Every row comes from one small tree of marks. Brackets hold a mark, then the marks that hang from it, in alphabetical order. Every link used is in the known rows. Which tree was each row made from?
Known rows
{budog todedok toriz}: [ 14  -5  -8 -18  -6   1   3   1   4  -9  15 -10   9  -1  -2  -8  -7   6]
{femu {todedok folukiv}}: [  8  -7  -4 -14 -14   7   1  -2  12  -3  12 -21   3  19  -1 -13   5   3]
{todedok {zipil toriz}}: [ 11 -10  -7   0 -16   0  -2 -15  -1   0  16   0  10  -5  -6  -7   2  12]
{todedok femu folukiv}: [ 14  -5   4 -17 -11   6  -3  -4  -6   1  10 -13   3  14   4 -14   3   4]
{folukiv {toriz pora}}: [ 15 -17  -9  -4 -18   2  10   3 -16   7  10  -7  25   0 -20 -15  12  -2]
{toriz femu}: [ 11  -5 -11 -11 -14  -4   3   0  -7 -11  14  -5   9  13  -3 -11   5  -2]
{femu {todedok budog folukiv zipil}}: [ 10   1  -7 -16 -12  -4  -2  -4  13   5  12 -20   5  15  -5  -2   3  18]
{folukiv {todedok budog femu} {toriz {pora tinatel}}}: [ 18  -6  -5  -4 -23  -4  18  13 -25  35  21 -26  34  13 -24 -16  15  -4]
{folukiv todedok toriz}: [ 18 -12  -9  -8 -26   6  11   1 -22  11  12 -15  17   8  -6 -14  11  -9]
{folukiv todedok}: [ 14 -12 -11  -7 -25  -3   6   2  -9  13  13 -16  12  11  -2 -17   5 -10]
{budog {todedok folukiv}}: [  8   0  -5 -22  -8   8   0  -2   9   2   8 -15   7  -2  -2  -8   1   4]
{folukiv {todedok femu}}: [ 16  -8  -3  -9 -21  -2   4   2 -17   9  16 -17   7  18   6 -25   4  -9]
{todedok budog femu {zipil {toriz pora}}}: [ 13  -8  -3   3 -12  -8   3  -5 -12   8  19  -7  19  -1 -14  -7  10  18]
{toriz {femu todedok} {pora tinatel}}: [  4  -5 -11  -1 -12 -10  11  11   8   0  25 -20  22  18 -18 -26   9  -5]
{toriz {pora tinatel}}: [  9 -12 -10   1 -19  -8   8   7   1  25  17 -11  26   2 -26 -18   3  -4]
{todedok budog femu {folukiv toriz}}: [ 19  -2   3 -20 -13  12   5  -3 -20   7   8 -16  13  16  -6   4  12  13]
{femu {todedok budog}}: [ 11  -8 -10 -10 -20   0   6   2   4   5  16 -21  10  26  -9  -6   6   6]
{zipil {toriz {femu {todedok folukiv}} {pora tinatel}}}: [  2  -4  -1   1  -7   4  10   2  14  -8  24 -21  20  10 -16 -11  17   1]
{toriz {femu {todedok folukiv}} pora}: [  6  -5  -7 -10  -4  -4   5   8   8 -16  14 -19  12  16  -5 -18  15  -3]
{toriz {femu todedok} pora}: [  7  -9 -12  -3 -10  -9   8   9   2 -15  19 -16  15  18  -8 -25  13  -4]

Write each row's tree
[ 16  -1  -3 -13   4 -14   0   4  -2  -8  19  -9  11  -9  -3 -25  -7  15] | {budog {todedok femu zipil} {toriz pora}}
[  9  -4  -8  -3 -10  -5  -1 -12  -5 -17  19   3   9  -2  -2  -5   6  11] | {todedok {zipil {toriz femu}}}
[ 17  -8 -12  -7  -7 -17   8  12  -9 -14  16  -7  21  10 -12   4  10   5] | {todedok {budog {toriz femu pora}}}
[  7   0   4 -10   2   2  -1  -7   3  -3  16 -11  12 -18  -4 -17   6  18] | {budog {todedok femu folukiv {zipil {toriz pora}}}}
[ 19  -6  -5 -18 -12  -1   1   1   2  -1   9 -12  11  11  -5  16   3  12] | {todedok {budog toriz} folukiv}
[ 10   5  -3 -18  -5  -5  -3  -6  -2   2  17 -10   4  -3   2 -26  -8  14] | {budog {todedok femu zipil}}
[ 13   7 -10 -20   4 -13  -2  -1   4 -25  19  -4   6  -6   4 -10  -7  14] | {budog {todedok zipil} {toriz femu}}
[  7  -5 -12  -1 -13 -12   9   9  -2   8  20 -10  26   5 -21 -18   8  -6] | {toriz femu {pora tinatel}}
[ 16  -4 -14  -9 -23 -14   3   0  -8  21  14 -15  14   8  -6  -7   3   4] | {folukiv {todedok budog zipil}}
[  6   4 -14  -3  -9 -21   9   9   8   9  26 -20  23  14 -23 -15   7  10] | {toriz {femu {todedok budog zipil}} {pora tinatel}}
[ 12  -7   1  -2 -12   1  -3 -15 -10  -3  19  -2   6   1   1 -15   1  15] | {todedok femu {zipil toriz}}
[ 12  -7  -6  -9  -8   0   4   0   3  -1  12 -17  15   0 -13 -19  11  11] | {femu {todedok {folukiv {toriz pora}} zipil}}
[ 11  -4  -2   5 -13 -10   6  -3  -5  23  25 -11  26  -1 -24  -9   7  18] | {todedok budog femu {zipil {toriz {pora tinatel}}}}
[ 15   1  -9 -18  -3  -8  -2  -3   6  -7  17  -5   7  -9  -1 -12 -12  15] | {budog {todedok zipil} toriz}
[ 10  -4  -9  -1 -16  -8   3  -8  -9 -10  21  -6  10   0   3 -11  11   0] | {folukiv {todedok {zipil {toriz femu}}}}
[ 23  -6  -6  -6 -10 -23   4   9 -15   8  19 -16  18   7  -4 -14   4   8] | {folukiv {todedok {budog {toriz pora}} femu zipil}}
[ 19   3   1 -20 -10   3   0  -8 -17   8  10 -12  10   7  -6   0   7  20] | {todedok budog femu {folukiv toriz} zipil}
[ 11  -6  -8  -4  -5 -13  10  14   8 -13  27 -18  21  17 -14 -19   5  -1] | {budog {toriz {femu todedok} {pora tinatel}}}
[  9   4  -6 -11  -8  -2  -1 -11   0 -11  14  -6  10   0  -3  15  13  19] | {todedok budog folukiv {zipil {toriz femu}}}
